Each row comes from the steps of one path. Every step used is in the known rows, and no mark comes twice. Write the path behind each row, first mark first.
Known rows:
fela -> lomok -> bimubiv -> gegoras -> mabos: [-10   2  43 -27  61  -5  37  24   0  46 -36  -8 -12 -38 -35  19 -21   9
   2 -28 -12  29   1 -42]
mabos -> vikin -> bimubiv -> gegoras: [ 46   0  -2 -54   0  -6 -26  57   4 -30 -28 -16  25  -2 -26   0  57 -33
 -30 -11 -32  27  42  25]
fela -> bimubiv: [-29 -42  42  37 -22  -1 -46  13  24  -4 -32 -37  -1  11 -35 -41 -20 -16
  15   8  13 -14 -11  14]
vikin -> bimubiv -> fela -> lomok -> gegoras: [-27  -6  36  24 -34  37 -15  34   7  -1  25  26  16 -22  44 -35   8 -50
  39  47 -21 -26   3 -16]
mabos -> lomok -> fela -> bimubiv -> gegoras -> vikin: [ -50  -11  -39    5   46   27  -13 -109  -39  -12   41  -42   54   21
  -29  -18  -37   57   17  -52   63   52   50    0]
fela -> lomok -> gegoras -> mabos -> vikin -> bimubiv: [  18  -33   52  -40  -40  -29   17   67   50    6  -55   -7  -48  -11
    4  -35   42 -104   15   22  -25   13    2  -20]
lomok -> gegoras: [ -8   5  58  23   1  19 -21  15   2   1  -9  11  17 -21  45 -13  22 -30
  26  43 -34   2 -15  -3]
mabos -> vikin: [ 54   7  34 -13 -35  -9 -13  27  66 -43 -66 -25  15 -19   7 -13  21 -15
 -33   4 -46  23 -29   2]
mabos -> lomok -> gegoras: [-23  19  63  59   2  37   5 -39   2   1 -25   9  20 -32  53  12  -5 -15
  11  29 -22 -14 -14  -7]
vikin -> bimubiv -> gegoras: [ 25  -3 -13 -47  26  -2 -12  34 -35  -1   3  -5  14  14 -28   7  42 -17
 -17 -12  -4  21  47  35]
lomok -> gegoras -> mabos -> vikin: [ 33  20  74 -34 -21  -8  12  39  61   0 -79  -7  -8 -39  22 -19  19 -54
  -4  17 -66  36 -20 -39]
fela -> bimubiv -> lomok: [-30 -31  -4  64  11  -1   4  26   1  -4 -49 -51   5 -11 -52  -5  37  35
   3 -16  18 -26  26   7]
mabos -> vikin -> bimubiv: [ 57 -31   3 -34 -47 -39 -13  74  40 -19 -44 -14 -38  21 -14 -17  57 -69
 -26  21 -16  -3  -9  32]
lomok -> fela: [  0  -8 -26 -41  23 -48  -9 -63 -14 -38  16  -1   1  22   3 -32 -22  29
  10 -43  19  53   5  41]
vikin -> bimubiv -> fela -> lomok: [  0 -12 -12   0 -37  17  19  25  12  -8  24   6  -5   8   0 -28 -20 -21
  11   7   3 -18  -1   0]
mabos -> lomok -> gegoras -> bimubiv: [ -8   7  15  22 -16   9 -22 -39  19   2  38  28 -24 -29  48  50   8  10
  37  39  22 -40 -35 -13]
bimubiv -> fela -> lomok -> gegoras: [-33  14  51  33 -22  46 -11   7  17  -9  17  19  37 -43  48 -31 -11 -23
  39  39 -34 -18 -10 -25]
vikin -> bimubiv -> lomok: [ 19 -21 -45  23  19 -28  42  60 -25   5 -28 -23 -35  18 -35  25  78   8
 -24  -5  24 -17  34  26]
gegoras -> vikin -> bimubiv -> fela: [ 30  14 -88 -12 -32  12   6  29 -44  13  67  28  -6  77   2   7   3  -8
 -33  29  21 -29   8  16]
gegoras -> mabos: [ 23  21  28 -35  26 -23  68   7   5  41 -49  -4 -48   1  -7   5 -32 -12
  -6 -14 -14  38 -21 -20]
mabos -> lomok -> fela -> bimubiv: [-60 -42   6  33  -9 -17 -40 -79   9 -29 -15 -30  10  12 -31 -54 -52   7
  24 -42  33   5  22  29]
gegoras -> bimubiv: [ 31  -4 -24 -26 -15 -28 -20  -6  17  -4  43  13 -47   3   4  43   7  27
  20  19  40 -21 -46  12]
gegoras -> vikin -> bimubiv -> lomok -> fela: [-14 -35 -95 -19  41 -57  25 -45 -51 -14  34 -16 -22  42 -26 -12  40  46
   6 -53  70  39  51  40]

Write each row's path:
[ 19 -43 -46 -17  -1 -14  21  10 -31  20  34 -14 -45  73 -11   0  26 -28
   0  21  63   6  -4  28]  gegoras -> vikin -> bimubiv
[-18 -15  31  18  50  22 -28  26   5   4  -9 -19  36 -46 -30  14   7  28
   0 -18  -4   6   2  -7]  fela -> lomok -> bimubiv -> gegoras
[  8  10 -67  -2 -33  21 -13  36 -47  15  68  36   2  63  22   0  16 -28
 -18  49   8 -38  12   5]  lomok -> gegoras -> vikin -> bimubiv -> fela
[ 15  41 -39  -9 -47  14 -49  22  -5   0  81  61   6   4  37  34   7  16
  -1  51 -15 -63 -20 -12]  lomok -> gegoras -> bimubiv -> fela
[-14  -8  49  13 -55  30 -24  45  40 -19   3  19  24 -35  42 -48  23 -65
  29  49 -40 -20   1 -23]  mabos -> vikin -> bimubiv -> fela -> lomok -> gegoras
[-28   5  15 -64  51 -25   5 -28 -18  19 -30 -15   6  -6 -46 -34 -35   2
  17 -61  -3  62  43 -12]  lomok -> fela -> bimubiv -> gegoras -> mabos
[-22 -55  44  57   7  -1 -14  38  34  15 -22 -24 -21 -27 -23   7  -9   8
  11  15  17 -29 -58  -6]  fela -> lomok -> bimubiv
[  6  30  27  11  25   4  87 -59   2  29 -64 -10 -31  -7   4  35 -58   6
 -16 -35  -8  15 -17 -21]  gegoras -> mabos -> lomok
[-39 -14  87  34  -4  33  -1  -4  26  -7 -11  -3  18 -51  46 -33  -1 -33
  61  34 -15  10 -17 -23]  fela -> lomok -> gegoras
[ -15   23  -21  -45   58  -30   46 -114  -29   -8   -7    1    5   -6
   -7   -2  -52   41   -8  -86    6   69   40    9]  bimubiv -> gegoras -> mabos -> lomok -> fela
[  9  31 -37  63 -21  26 -23  25  -7  15  12  28  12  15  -5  50 -27  35
 -67  16 -18 -83 -35  -1]  mabos -> lomok -> bimubiv -> fela
[  7  39 -33  42  -4  15   7  23 -12  35  -4  32  -9  13  -9  53 -36  25
 -69  10 -24 -71 -31 -21]  gegoras -> mabos -> lomok -> bimubiv -> fela
[ -1   5 -19  -2 -40  13   4 -10  26 -14  57  17  -5 -17  13   3 -37  25
  28   6  14 -25 -25 -18]  gegoras -> bimubiv -> fela -> lomok
[ 23  36  21 -65  59  -9  50   1 -24  39 -41  -8  -5 -14 -19  14 -20   4
  -9 -36 -24  58  20 -22]  bimubiv -> gegoras -> mabos
[  3  12 -30 -16  51  35  14 -52 -42   3  38 -27  42  18  -5  17  -4  52
   0 -17  33  61  16  -7]  bimubiv -> gegoras -> vikin
[-11  -2 -57  -7  47 -49  18 -50 -26 -33   1 -17   6  -1 -18  -7  23  67
   0 -60  23  42  39  30]  bimubiv -> lomok -> fela
[ 15  19 -38  38 -22   9 -44  64  -8  16  21  29   9  22  -6  34  -6  25
 -58  31 -24 -73 -38   1]  lomok -> bimubiv -> fela
[  9  52 -41  16 -50  27 -31 -10  -9  -5  69  61  10  -1  43  49 -11  21
 -11  41 -15 -70 -20 -19]  mabos -> lomok -> gegoras -> bimubiv -> fela
[ -12    6  -25   -4   25  -29   18 -114  -15  -37    3    1    6    9
    9   -7  -45   42    0  -60   24   40    9   33]  mabos -> lomok -> fela
